Each row was made from one small tree. Brackets hold a mark, then the marks that hang from it, in alphabetical order. Every link used is in the known rows. Write each row's tree.
Known rows:
[M Y]: [  6   9   1  -9  -5  -3   1 -14  -2  28  -3 -34   5  -9  -4 -12 -16 -12
  10   4  11  22]
[Z [G C P]]: [-18   7   3   0   3  -8  -9  24  -2  21  -8  18  -3  -4   5  -7 -14 -14
  -6  19  18   7]
[H G]: [ -9  11  21  -7  16  -1  10 -11 -13   7  -4 -21  14  -9  -1  10   1  -7
  21  11   1  20]
[H [G C Y]]: [ -9  15   2   0  15   2 -12  -2   9  -9   0  22  21   5  -1  10   1  -3
  32  -8  -7   3]
[H [G C N [Y M]]]: [  5   8   3   5   0   5   6  -1   9 -39   6  10  19  -1   7  11  11 -12
  15   6  -9   0]
[E [G P]]: [ -3   0   3   0   9 -12 -37   7 -13  19  -8 -12   2  -3  21   0  -9  -9
 -12  20  11  12]
[F [G Y]]: [ -4   4 -12   2  10  -8   7 -25   2   4  -5 -35   9  -6  -4  -3   6  -3
  -7 -10 -17  12]
[Z [G C N [Y M]]]: [  7  15  -8   8 -17   0  23   8  14 -21   0   2  -2  -5   5  -9   8 -25
  -9  10  -5  -7]
[G C H N P [Y M]]: [  8 -17  -6   4  -9   5  12  18   9 -15   7  15  -8  10   1  -2   1   1
  -6   2   2 -12]
[Z [G Y]]: [  0  20   1   2  -5  -7  19 -22   1  12 -10 -19  -2 -12  -4  -9   4 -17
  -5   2 -10   0]
[U G]: [ -7  18  -2  -4  12   0  27  10 -14   9  -5 -21   8  -6   1  -3 -12 -12
  -6  16   4  22]
[P [G H N Y]]: [ 13  13  -2  -5 -15   0  -4 -24   0   8  -2 -23 -21  -1  -5 -10   9  10
 -12 -19 -10 -13]
[B [G C H Y]]: [ -4  -9 -11  -2  -4  12   9  -5   9  31   0  11 -15   3 -29  -4   8  18
  31  -9   1 -10]
[A [G C H N P]]: [-10  -7   4  -3  15   4 -13  16  -8   8   9  16   0  11  -9  11 -10  24
   5 -19  11   6]
[H [G C N P [Y M]]]: [  3  -6   6   8   0  -2 -14   0   4 -38   4  27  22  -4  17  15   5 -11
   2  11  -5  -4]
[P [G C H N [Y M]]]: [ 10  -2 -13   1 -23   6   6  12   9 -11   5  -5 -22  12 -10 -11  12  -2
 -10  -3  -5 -12]
[F [G C H N P Y]]: [ -3  -5 -20   3   8  -3 -11  -6  11  -2   7   3  -1   7   7  -1  -5  18
  -8 -27  -8  -4]
[E [G H N P Y]]: [ 15   5  -7   2  -2  -6 -27 -21  -1   4   1 -13  -7   1  23   0  -1   6
 -14 -12  -9 -13]
[P [G C N]]: [ -3  18   1  -5  -7  -1 -32  27   2   5  -5  12  -7   2   4 -10  -4   5
  -7  -1  18   3]
[A [G N P]]: [ -4  -3  17  -1  12  -7 -21 -10 -19   1  -2  -3  13 -10   3  13  -5  13
 -13  -4   7  12]
[U [G C H P]]: [-17   0 -12  -4  16   5  17  34  -7  16   4  15  -5  12   0  -3 -25   1
  -2   9  12  11]
[B [G C N P Y]]: [  2  -8  -4   4  -7   0 -40  -5   7   6  -6  41   4 -13   5   1   3  19
   2   1  10 -17]
[U [G H P]]: [ -7  -2  -2  -5  11   0  31   4 -18  20   0 -17  -6  -1   2  -2 -18  -2
 -12  15   5  14]
[U [G H N P Y]]: [  8   8 -10   0   4  -1  17 -18  -7  -6   2  -6   0  -4  14  -1 -11   5
 -22  -8 -11  -7]
[B [G H N P]]: [  3 -16  13  -6  -9   4   3 -19 -14  35  -2 -14 -18 -17  -5   0   1  22
   0   9  15  -4]

Which tree is each row?
[ 14  10   1  -4  -2   6  23 -15   4   5   2 -21  -9   3  -5  -5   3  10
   5 -22  -8 -10]
[G H N Y]
[  5  13 -12  -4 -13   4 -15   6  12   3   2   9 -19  12  -7 -12   2  14
  -3 -24  -4 -15]
[P [G C H N Y]]
[ -1  10   7   3  12  -4 -38  -9   6 -22   0  37  25  -5  22  13  -6   6
  10 -10  -3  -7]
[H [G C N P Y]]
[  0  17  -3   6  -5  -8 -21  -1  10  -5  -5  30   4  -9  18  -7  -8  -7
 -15  -4   2 -14]
[Z [G C N P Y]]
[ 11   2   8   2   0  -7 -18 -13   0  -7  -7   6   9  -9  16  -1  -2   6
 -16  -3   0 -11]
[G N P Y]
[ -1  12  -3  -9  -9   5 -10  21   2  16   3  -1 -23  11  -7 -12  -4  13
  -2 -11  13  -1]
[P [G C H N]]
[ 10  -3  -9   1 -11  13  31  19  13 -15  10  -2 -10  13  -9  -5   7   0
   7  -6  -3  -9]
[G C H N [Y M]]
[  5 -26   1   2  -8   0  32  -7  -6   4  -1 -23 -12   3 -10  -3   7  -9
  -8  15  -5  -3]
[G H P [Y M]]
[ -2 -24  -8   3  -4   5  19  23   6  -1   4  14 -10  16 -12  -3   1  -6
   2   9   2  -5]
[G C H P [Y M]]
[-17  -1  14  -3  19  -3 -23  15  -6   4  -2  27  18   0   8  11 -12  -2
  18  13  13  14]
[H [G C P]]
[ -3  -2   0  -3  11   4  17 -27  -9  12   3 -27  -1   6 -31   9   7  13
  13 -26 -17   6]
[A [G H Y]]
[-12   4  -5  -9  -4   5  -5  27   0  31  -1  -2 -26  15 -20 -13  -5   7
   7  -3  14   6]
[P [G C H]]
[ 16 -18   4   3 -13   1  25  -8  -3 -10   3 -20 -10  -2   3  -1   8  -3
 -16   6  -6 -10]
[G H N P [Y M]]
[  8 -11  -5  -1 -22   1  26 -11  -4   5  -2 -41 -26   3 -23 -11  18 -12
 -13  11 -11  -3]
[P [G H [Y M]]]
[ -9  12   4  -2  14   4 -16  20  -4  -4   4  14  14   5  -7  11  -5  13
  11 -17  10  14]
[A [G C N]]
[ -8   8  16  -2  13  -2 -30  10  -3  -9   1  29  20  -5  21  13 -13   4
  11   5  14   7]
[H [G C N P]]
[ -4  -1   1   4   4   5  12   6   6 -24   3   9  18   4  -5  11  11 -19
  23  13  -9   7]
[H [G C [Y M]]]
[ -2   1 -12   4 -14   6  49   6  10   4   4 -13 -19   6 -19 -11   7 -23
   6   9  -8  -3]
[Z [G C H [Y M]]]
[ -4  -2  14   1  13  -9 -16 -29  -7  -6  -7   3  20 -12  11  13   0  -4
   6   3 -11   2]
[H [G P Y]]
[  6   9   7 -10 -12   2   5  -6  -9  21  -2 -33 -25  -2  -6 -11   2  10
 -12  -5   6   1]
[P [G H N]]
[  8 -13  -2   0  -9   7  51  -4  -1   3   3 -35 -14   6 -20  -4  14 -11
   5   8 -11   0]
[G H [Y M]]
[  8 -19   6   9  -2  -7  -7 -21 -12 -28   1  -7  16 -11   0  15  12  -4
 -22   2 -10   1]
[A [G N P [Y M]]]
[ -3 -19  -5   7  -3  -3  -4  26   7 -13  -3  26   6   7  -1  -2   1 -14
  -6  19   7  -2]
[G C P [Y M]]
[  3   5  -2   3   2  -3 -33  15  11 -11  -3  42  11   4  15  -2  -8   9
  -6 -10   8 -13]
[G C N P Y]
[ 14   4  13   3  -5   1  22 -28  -3 -33   2 -24  18 -15   8  13  18 -16
   5   9 -17   3]
[H [G N [Y M]]]
[ -6 -11   6  -1  -5   1 -32  11  -2  20  -5  32   0 -13   5   0  -4  18
   3  12  26  -3]
[B [G C N P]]
[  6 -10  -3   8  -9  -1 -10  23   9 -26   0  27   8   3  11  -2   2  -8
 -13  11   7  -9]
[G C N P [Y M]]
[-11  -1   4   3  16  -5 -32  -2   4  -9  -2  36  23   0   8  12  -6  -2
  17  -2  -3  -1]
[H [G C P Y]]
[ -2  10   2  -8   3  13  17  30   5  13   7   7 -11  15  -6  -6  -9  15
  17 -12  15   3]
[G C H N]
[ 12  -7 -14   4  -7   2  46 -27   2 -13   9 -59  -9  -2  -6  -2  18  -3
 -13  -6 -23   5]
[F [G H N [Y M]]]
[ -6 -16   4   7   6  -3  -9   5   1 -25   1  23  19   1   5  13   5 -18
   9  18  -4   3]
[H [G C P [Y M]]]
[ -4   6 -14  -4  -6   2 -13   9   9  17  -2   5 -20  16 -19 -13   1   8
   6 -17  -3  -8]
[P [G C H Y]]
[ -5 -15 -13   1  10  -8   8 -28  -2  15   0 -35  -6   1  -5  -2   1   7
 -12 -12 -16   5]
[F [G H P Y]]
[ -2   5  26  -3  11  -6 -17 -19 -15  -5  -2  -2  18 -16  22  14  -5   2
  -1   9   5   9]
[H [G N P]]
